What can hang from each mark
Z: U
Q: N U X
K: Q U V X
V: K N Q U X
F: Z
X: Q U V
W: C S Z
C: N W
N: C K Q U V X
U: K N Q Z

Each row was made from one small tree. The marks that hang from a mark follow it in brackets, in alphabetical order. Every link used is in the known rows. Write each row's tree.
(in the rows, 128 means zero)
Known rows
F[Z[U[Q[X]]]]: [144 150 190 163 139 109 149 109 151 125  64 116 142  89 152 132 130 128
 136 130 187 162 166 113 150 148  94 172 132 147 143 169 164 115 133 152
 202 167 155 135 106 125  98 170]
U[Q[N[C[W]]] Z]: [142 119 185 153 165  77  81 111 154 166  80 105  99  70 155 117 198  86
 164 134 184 126 149 185 135 152 128 146 129 127 203 103 124 114 155 147
 198 161 116 114 153  94 156 156]
Z[U[K[X]]]: [129  59 172 132 162 171 108 126 144  99 115 157 142 133 155 146 170 127
 117 146 159 146 134 140 174 136 102 152 126 150 170 167 142 140 104 101
 181 165 161 122  96 151  95 141]
V[Q U X]: [107  75 130  99 148 135 123  73 147 102 141 148 150 186  97 134 109 142
 130 143 148 173 131 119  96 102  96 162 124 156 164 176 105 155 118 117
 139 154 120 141 128 158 124 171]
C[N[K X] W[S]]: [142  84 191  93 133 128  44 130 178 151  69 113  89 156 154 118 194  81
 148  75 150 111 128 154 164 126 151  97 144 165 198  88  93 157 122 103
 148 151 152 130 126 134 151 179]
W[C[N] S Z[U[K[V]]]]: [160  28 239  84 147 125  66 137 146 105  90 125  89 150 174 139 108 134
 166 100 175 106 117 143 191 174 153 113  88 168 143 130 159 167 130 109
 188 138 177 112 140 152 100 137]
U[K[X] Q]: [115  77 182 156 153 148  87 100 170 124 112 171 124 121 157 136 168 108
 131 150 149 146 142 130 169 145 115 175 153 139 140 140 149 114 119 144
 153 146 155 117 133 171 104 171]
Z[U[Q]]: [135 104 174 128 155 112 129 101 164 125  83 129 147 117 127 127 149 117
 129 142 167 138 135 144 150 159 115 140 125 136 134 156 137 130 119 145
 187 168 141 134 113 128  90 146]
K[V X[Q U]]: [ 95  73 136 100 170 133  97 135 130 130 155 148 129 152 123 146 125 123
 129 173 120 149 122 137 169 128  97 139 153 133 168 139 135 126 103  85
 141 137 128 121 134 179 109 182]
Z[U]: [140  90 155 122 155 126 133 126 133 108 109 131 148 129 127 140 134 134
 117 133 169 141 137 136 152 134 111 118 118 131 162 155 132 144 113 121
 178 165 136 134 107 118 103 127]
Z[U[Q[N[C V X]]]]: [143 102 185 122 159  90 146 169 172 164  65  72 110 108 161 141 213  98
 137 147 178 138 124 213 112 157 119 179 148 152 177 124 139 143  93 144
 202 172 140 106 147 120 122 174]
V[N[U[K]]]: [164  70 151 135 152 102  70 115 139 114 134 157 134 136 167 154 153 102
 121 122 160 158 134 108 116 128 113 141  77 122 139 125 149 149 111 118
 153 148 181 142 129 152 125 114]
Q[U X[V[K]]]: [121 131 137 108 134 131 135 107 145 136 131 117 129 198 110 140 154 177
 136 146 146 162 193 126 107 135 146 137 153  95 145 110 117 154  99 159
 161 183 121 127 113 157 103 203]
Q[X[U[N[C]] V[K]]]: [128  89 149 110 110 134 136 157 139 133 134  96 105 172 118 132 157 151
 133 154 166 153 155 150  93 120 127 149 131  89 177 111  71 137  84 144
 173 176 134 123 146 101 111 208]
V[K N[X] U]: [155 119 139  82 144  72 145 121 137 145 145 117 153 173 117 147 167 144
 139 132 144 184 157 145  78 134 157 178  98 128 145 131 105 168  89 114
 100 161 104 150  96 160 163 167]
C[N[X] W]: [144 101 181 105 161 113  86 140 144 134  95 149 116 115 160 136 210  89
 133 109 169 118 149 146 166 114 125 113 140 160 195  94  90 157 121 117
 141 160 134 119 126 124 155 162]
Z[U[N[C K[X] V] Q]]: [115  60 186 135 132 136 128 151 187 156  62  85 125 145 146 146 196 109
 118 127 191 147 105 190 141 156 107 154 156 139 167 130 118  84  88 134
 175 180 162 122 156 108 119 187]
W[C]: [120  71 192 139 141 113 101 136 123 129 130 163 109 133 153 150 107 163
 158 115 167 127 150 140 149 108 133 118 120 106 155 146 137 140 112 127
 138 135 112 137 154 135 121 137]
F[Z[U[K[X[V]] N Q]]]: [113  74 198 163 133 157 110 130 183 113  90 132 133  99 170 149 175  93
 107 151 185 169  95 131 158 147  71 170 116 163 113 151 170  83 136 174
 202 187 186 117 108 186  97 178]
Q[N U[K[V[X]]]]: [128  63 122 105 173 120  83 106 154 109 125 123 125 197 138 148 175 129
 143 152 144 170 132 122 140 175 113 153 120 176 166 101 120 162 106 119
 187 178 118 108 127 166 102 171]
N[V[X]]: [114  64 157 136 158 119 103 117 161 119 130 122  98 172 124 174 107 155
 113 148 181 149 126 116 135 117 127 132 128 131 173 126 126 126 115 119
 114 168 113 113 162 158 127 155]
W[C[N[K U]] Z]: [149  78 201 118 126 107  46 136 134 127  95 153  94 154 201 136 144 123
 165  75 183 154 139 132 129  92 150 105 118 119 132  83 128 152 138 150
 169 119 188 140 166  99 137 153]
Z[U[N[C K[X[V]]] Q]]: [ 98  55 168 133 124 165 124 140 207 145  79  92 113 138 146 145 212 112
 107 136 175 156 109 188 123 142  94 139 167 126 152 139  94  98 100 170
 187 188 179 131 129 112 113 203]
Q[N[C X[U[Z]]]]: [157 112 159 118 132 121 109 197 110 150 133 122 102  94 173 107 159  87
 159 161 158 156 133 204  97 124 111 167 127 110 234 111 132 153  99 112
 224 153 131 105 137  96 154 168]
Q[N]: [130  93 137 132 159  97 106 140 129 124 123 132 136 118 132 144 162 117
 135 139 170 151 131 131 139 131 122 146 130 141 166 108 133 137 126 130
 163 141 113 117 132 119 127 137]
X[U V[Q]]: [ 98  88 132  93 156 149  97 140 153 115 186 150 118 137 112 137 105 105
 110 153 133 121 107 153  98  99  90 129 130 122 143 150 144 143  96 144
 165 138 154 117 134 171 100 139]
V[Q[X] U[K N]]: [133  86 152 121 129 138 141  85 116 101 114 156 163 163 102 128 141 104
 129 116 162 165 145 107 120 118  84 181 111 170 158 153 123 135  95 120
 162 176 158 144 130 156 114 169]
N[X]: [130 101 161 124 137 118 123 151 135 122 119 143 127 126 145 137 146 131
 126 140 155 149 155 137 134 103 111 140 143 124 180 126 130 146 105 140
 147 145 123 132 129 147 140 158]
Z[U[N[C[W] V X] Q]]: [144  88 215 121 144  94 139 149 172 150  38  72 111 117 146 131 233  90
 127 126 201 110 129 196 137 151 113 144 123 164 191 115 107 114  96 129
 182 198 139 120 159 112 139 172]
U[K[V[Q X]] N[C] Z]: [112  26 155 115 134 139  97 123 144 107 141 115 126 146 139 144 114 126
 124 161 176 162 118 150 132 121  57 166 102 134 209 135 120 104 123 158
 183 171 133 131 170 158 142 166]
C[N[U[K[Q]]] W]: [137  61 186 109 153 121  61  91 148 120  95 180 130 130 168 126 224  90
 134  93 155 142 141 139 153 119 135 107 109 183 157  70 117 148 149 137
 166 159 190 131 150 137 104 122]
U[N[C[W] V[X]] Q Z]: [128  70 204 156 141 104  87 105 174 155  65  93  83 129 143 142 158 111
 137 150 212 138 127 158 139 143 120 139 109 131 209  99 108  77 147 137
 161 202 116 108 194 120 167 182]
V[K[X[U[N[C] Z]]] Q]: [112  82 157  92 108 149 117 168 109 132 163 140 150 143 131  94 145 121
 154 175 162 172 127 177 118 100  85 194 118  94 207 129 117 116  93 116
 197 142 115 119 141 117 143 194]
N[C Q[U[K[V] Z] X]]: [150 128 165 125 160 143 135 126 141 148 123 117 133 110 154 133 132 128
 158 132 161 147 187 182 124 163 115 140 150 115 207 137 147 116 115 162
 193 199 155 115 168 148 109 187]
N[C Q U[Z] V[K[X]]]: [117  99 187 128 133 131 112 161 149 162 127 105 132 135 158 143 158 139
 152 148 173 180 162 186 104  83 140 161 138  80 185 127 158  97 135 169
 141 156 144 109 184 138 145 183]
X[Q]: [111 103 152 128 159  97 105 100 133 135 121 156 142 129 127 162 120 120
 130 152 151 137 123 120 152 111 108 123 149 104 150 128 129 125 137 122
 151 155 128 147 144 167 118 155]
Q[N X]: [133 112 142 143 157 102 131 129 125 126 106 128 120 130 130 146 165 133
 144 136 176 163 173 115 142 128 118 165 147 143 186 110 125 145 115 119
 167 151 116 115 125 101 126 166]
X[U[K[V] Q[N] Z]]: [150  98 151 131 174 102  63 124 143 146 137 124 111 101 148 109 145  64
 153 150 138 149 108 173 143 191 121 177  93 153 154 104 181 111 114 144
 203 158 147 106 128 170 112 143]
W[C[N[K U[Z]]] S]: [153  52 218 131  87 142  21 136 139 161  81 153  90 168 189  99 107 110
 186  65 156 158 125 145 152 110 159  88 100  99 170 115 157 139 144 120
 183 131 180 140 147 123 142 165]
F[Z]: [132 118 163 158 137  96 101 143 123 108 134 134 142  94 152 147  90 133
 123 129 174 154 132 110 144 110 102 130 117 130 153 135 164 113 145 158
 158 138 126 135 129 145 126 127]
Z[U[N[C V]]]: [140  56 175 121 133 113 146 167 130 127  93  94 135 127 130 150 147 129
 109 135 204 128 107 167 137 139 104 118 107 131 186 133 121 118  95 124
 179 188 140 120 164  96 120 135]
K[U[N[C X] Q] V]: [132  83 172 128 109 119 123 146 147 132  75 130 144 119 155 106 193 124
 122 138 183 142 149 146 115 143 104 152 138 138 175 103 136 118  89 181
 173 160 145 118 178 147 133 204]
F[Z[U]]: [143 117 169 143 148 109 124 141 125 105 114 122 150  94 153 145 106 127
 120 128 180 153 126 122 148 125  92 126 102 141 150 164 164 129 137 142
 191 160 143 135 102 132 110 118]
U[K]: [135  76 159 144 153 126  85 112 135 107 137 156 126 124 142 149 126 117
 123 129 158 133 131 128 153 127 124 133 113 131 155 129 143 132 118 143
 159 155 148 135 134 164 107 122]

Which tree is each row?
[114 101 168 122 120 104 149 133 145 114  98 113 167 115 143 141 147 126
 119 106 192 184 100 143 128 134  96 135 109 175 141 107 137  91 130 157
 193 176 158 154 119 122 100 122] => F[Z[U[N[K[Q]]]]]
[125  96 193  75 143  86  97 133 151 156  91 125 121 172 154 134 249 123
 137 106 156 160 157 166 123  95 163 134 122 169 159  37 119 152 120 143
 122 156 148 123 158 155 136 161] => C[N[U V[K[Q]] X] W]
[ 99 104 131  94 151 146 113 120 152 118 161 155 148 155 114 133 127 124
 108 146 139 137 136 148 101 114  93 116 147 119 136 137 147 144 102 166
 174 156 141 128 130 183 105 159] => X[V[Q[U]]]
[120  94 182 122 140 134 105 123 114 153  82 156 142 133 155 118 191 102
 156 157 169 146 143 167 166 127  91 118 153 109 230 104 102 111 137  83
 207 196 123 130 148 127 170 210] => K[X[Q[U[N[C[W]] Z]]]]
[137 110 160 109 171 140  95  95 187 174 121 122 120 152 130 159 124  94
 140  95 176 178  85 172 106 133 156 127 138 153 166 126 115  97 148 138
 110 213 156 118 169 156 147 191] => C[N[K Q V[U[Z] X]]]
[126  91 160 131 124 153  96 155 127 151 118 141 137 170 144 121 144 112
 124 130 181 181 115 160 150 140 122 127 138 117 194  83 165  80 100 112
 165 193 134 120 145 152 159 179] => Q[U[N[K[X] V] Z]]
[147  82 200  97 132 139  93 185 125 146 134 186  95 133 183 122 149 113
 174 114 154 126 122 167 145 116 131 134 126 132 169 120 105 180  85  92
 165 140 144 112 141 122 125 179] => W[C[N[X[U]]]]
[106 121 148  90 136 149 113 119 115 134 153 169 175 167 124 100 142 146
 152 167 142 183 168 158 135 116 109 175 140  97 175 131 160 132 110 134
 182 145 102 126 110 170 140 187] => V[K[X] Q[U[Z]]]
[147 129 196 104 186  86  47 118 183 145  88 104  99 123 162 162 195  64
 139  72 199 123 119 147 129 100 165  94 135 169 145  59 131 107 159 158
 132 153 201 110 200 118 146 141] => C[N[K Q U V] W[Z]]
[144 125 199 141 111 100 149 153 154 123  60 117 157  89 163 119 171  92
 132 140 193 170 119 136 142 139  74 178 111 160 138 138 149 105 125 165
 214 175 148 135 112 140 129 176] => F[Z[U[N[X] Q]]]
[119  97 171 143 180 120 106 128 134 125 102 141 143 100 185 174 187  90
 138 156 165 173  94 131 177 132  75 180 133 168 146 144 175 124 146  96
 219 163 165 122  95 183 105 164] => F[Z[U[K[X[Q[N]]]]]]
[138 118 126 106 155  99 148  90 153 147 149 103 124 177  96 170 147 171
 119 131 148 179 174 124  70 141 154 159 114 113 134 141 110 152  92 127
  89 179 123 140  99 159 142 179] => Q[X[V[K N U]]]
[148 129 202 161 130  96 154 130 151 133  54  98 136 103 141 144 134 117
 118 129 217 161 133 112 152 158  88 175 110 162 141 137 176  87 121 145
 184 192 156 118 139 132 114 167] => F[Z[U[N[V] Q[X]]]]
[123  84 155 113 167 111 108 128 135  88 147 108 161 107 144 154 107 112
 106 124 156 142 112 136 152 128  61 149  91 176 141 176 192 126 116 171
 193 141 158 140 108 198  89 102] => F[Z[U[K[V[Q]]]]]
[149  89 157 130 116 136 138 160 111 120 110 127 116 134 132 118 136 124
 139 141 180 140 153 135 121 128  97 151 127 117 211 126  80 140  82  94
 193 169 143 118 154  68 118 184] => Q[X[U[N[C]]]]
[142  58 166 123 122 125 147 154 122 112  86 107 151 120 135 130 161 126
 121 137 195 138 128 156 141 138  89 122 110 126 186 146  91 130 106 127
 209 183 140 134 136  74 120 147] => Z[U[N[C]]]
[ 85  39 166 112 160 166 148 147 176 131 125 124 117 114 162 165 230 138
 114 165 164 165 124 214 113 143 103 159 158 164 171 132 128 144 109 140
 202 171 173  99 125 138  83 157] => Z[U[K[Q[N[C]] X[V]]]]
[139  97 151 130 135 125 109 148 135 141 116 107 103 176 118 138 127 107
 124 110 179 149 114 129 131 133 124 142 124 138 179  93 125 104  69  95
 151 176 150 125 159 114 115 165] => Q[X[U[N[K V]]]]
[126 103 155  89 136 108 105 153 110 137 171 124 147 157 100 113 100 103
 139 153 172 156  98 161 115 115 116 173  75 107 165 102 167  95  94 124
 170 161 117 120 154 163 136 148] => X[U[N[V[K Q]] Z]]
[114 110 152 126 158 114 115 134 177 148 128 103 129 104 145 162 146 112
 139 101 166 124 132 186 104 117 133 118 169 111 172 137  94 106 122 173
 148 160 149 139 180 104 113 155] => N[C K Q]
[122  63 218 106 159 146  90  97 151 108  82 145 113 152 160 149 127 119
 142 169 162 139 114 118 185 139 119 153 139 146 157 146 173 147 146  65
 205 145 185 124 119 185 102 167] => W[S Z[U[K[X[Q]]]]]
[146  88 179 148 112 107 140 171 120 107  90 100 156  87 159 139 132 127
 122 129 208 152 117 141 135 126  74 132  96 138 177 148 122 115 129 145
 219 175 146 138 130  90 124 139] => F[Z[U[N[C]]]]
[140 101 158 105 108 127 139 159 117 121  98 155 160 158 141 108 176 116
 138 142 166 163 145 138 131 133 102 138 133 139 175  91 113 147  93 129
 189 182 122 130 130 133 140 192] => Q[U[N[X]]]
[110  81 117  87 155 100 128 101 125 108 155 119 168 156  81 132 103 134
 118 124 128 153 139 142 113 119 100 139 117 170 152 174 141 139 104 149
 123 136 117 142 129 175 124 134] => K[V[Q U]]
[108 103 162 114 129 164 139 128 125 136 135 196 160 126 142 104 138 159
 141 166 154 191 167 163 137 139 114 147 156 127 192 107 163 120 124 123
 181 163 125 117 132 148 124 167] => K[Q[U[Z]] X]
[143 116 163 162 170 101 100 100 145 149  99 113 107 105 142 131 155 102
 150 144 165 171 165 141 155 178 115 192 123 148 174 109 179 107 128 166
 185 168 141 113 132 162 120 171] => U[K[V] Q[N X] Z]
[157 131 204  89 156 141  67 112 159 159  84 154 134 108 137  97 157  73
 183 104 164 114 134 160 169 162 157  86 132 148 194 104 131 132 166 103
 189 189 147  94 150 130 138 181] => C[N[Q[U[Z]]] W[S]]
[134 139 165 145 144  94  94 131 167 172  88 112 109 108 169 120 189  72
 152 127 161 177 127 183 117 137 128 177 151 124 172  84 153 104 121 171
 188 157 133 137 128 145 158 183] => U[Q[N[K X]] Z]
[117  63 171 137 121 155  99 124 129 128 121 154 133 140 143 127 110 129
 114 159 217 158 106 133  99  95  89 149 104 112 214 123 162  99 112 132
 178 177 143 103 200 154 148 174] => K[U[N[C V[Q X]] Z]]
[157 105 176 113 184  57  99 122 143 119 121 106  94  84 153 170 153 129
 127 132 203 104 161 144 113 135 137 126 107 128 195 100 102 145 131 107
 142 135 131 119 155  82 179 110] => V[N[C[W[Z]]]]
[151  88 196  95 111  98  64 119 147 118  58  82  99 174 140 104 162 108
 162  99 183 111 138 144 126 153 158  94 125 145 205  63  91 139 126 102
 213 164 148 127 165  82 148 170] => Q[U[N[C[W[S Z]] K]]]
[142  85 164 152 141 115  93  88 156 118  81 118 119 156 148 123 161 119
 132 121 142 164 186 102 147 143 109 158 124 146 136 129 161 130 113 178
 164 151 182 141 144 164  92 172] => N[U[K[V] Q[X]]]
[130  62 192 123 134 111  74 121 154 126  86  99  93 132 133 122 141 131
 148 112 157  90 152 147 146 128 143  92 129 130 219 136 100 152 131 103
 164 143 124 118 157 107 136 143] => N[C[W[S]]]
[141 101 157 128 155 148  75 169 144 142 163 140  82 112 173 131 165  67
 131 160 145 163 101 187 100 128 114 163 113 122 176 101 172 143 102 138
 211 173 167 106 112 184 129 159] => Q[N[X[U[K Z] V]]]
[127  96 155 116 113  84 122 140 117 153 116 113 140 133 155 111 194 145
 168 148 163 207 165 187  80 111 145 167 113 102 181  75 134 137 144 175
 207 142 125 133 154 100 132 150] => V[K[Q[N[C U[Z]]]]]
[159 108 154 141 107 147 110 155 120 146 112 111 108 134 151 103 120 105
 149 119 181 162 140 164 113 131 108 141 126  92 224 110 104 111  91 110
 210 182 155 139 150  69 142 181] => Q[X[U[N[C K] Z]]]
[146 138 162 164 150 117  80  96 132 148  94 174 140  87 154  99 164  93
 147 147 188 162 132 128 126 150 132 161 115 121 158  99 200 106 140 158
 206 158 143 107 146 151 131 163] => K[U[Q[N] Z]]
[145  65 176 143 110 173 104 152 113 127 112 168 144 128 175 108 164 110
 143 159 175 166 138 165 152 151  95 150 127 106 215 115 133 116 108 118
 220 192 149 115 141 126 141 188] => Q[U[K[X] N[C] Z]]
[126 101 165  76 155 153  79 160 128 157 180 162 137 146 130 115 133 104
 134 154 154 156 107 176 151 116 123 178 124 118 177 114 159 122  98 105
 150 139 134  93 137 171 137 178] => C[N[V[K[X[U[Z]]] Q]]]
[102  71 153 137 180 120  89 110 139 139 122 166 127 132 159 173 193  96
 140 162 148 157 116 130 174 125 101 179 158 144 158 115 142 130 129  95
 171 150 148 117 127 186 114 178] => U[K[X[Q[N]]]]
[144  93 167 135 177 104 103 102 166 127  81 126 137 113 151 135 204  78
 143 140 166 142 112 155 151 182 116 174 115 170 127 133 153 139 120 141
 220 175 161 120 106 142  82 141] => Z[U[K Q[N]]]
[134 108 149 140 150  89  80 118 107 153 102 151 136 123 159 130 155  82
 157 149 158 188 121 131 135  98 104 136 117 100 161 100 170 122 165 132
 210 152 150 140 142 150 149 160] => X[Q[N[U[Z]]]]
[118  76 167 137 161 162  81 134 147 122 131 148 140 115 165 135 149 103
 138 139 147 187 153 147 154 102  97 142 122 131 168 146 186  92 142 168
 149 154 178 115 155 183 124 158] => N[Q U[K[V X] Z]]
[109  91 158 127 113 115 126 122 133 141 126 146 147 117 130 124 131 124
 128 121 182 183 118 158 125 125 118 134 122 126 174  74 136  72 133 158
 164 175 135 155 155 130 137 132] => U[N[K[Q]] Z]
[104  50 138  75 146 118 111 112 153 104 108  99 139 189 110 124 180 133
 137 143 166 136 150 149 128 132  71 119 123 173 209 115  63 145 105 122
 179 172 101 118 160 121 139 191] => K[V[Q[U[N[C[W]]]] X]]
[124 135 123 102 153 115  90 122 129 148 140 137 155 142 134 109 150  81
 155 122 150 169 118 175 107 133 108 150 133 128 179  98 166 127 114 143
 222 151 132 136 122 143 140 152] => V[Q[N[K] U[Z]]]
[123  81 161 109 155 137 109 115 137 111 160 173 127 129 137 129 133 117
 133 140 139 140 120 154 122 146 132 148 115 156 154 111 138 142 100 117
 175 154 155 123 142 159  69 115] => X[U[K[Q]]]
[121  63 163 130 130 126 101 103 137 105 123 172 141 139 155 130 160 128
 130 126 146 172 145 126 118 106 120 137 110 143 137 106 158 136 127 160
 174 145 179 145 149 159  86 114] => N[U[K[Q]]]
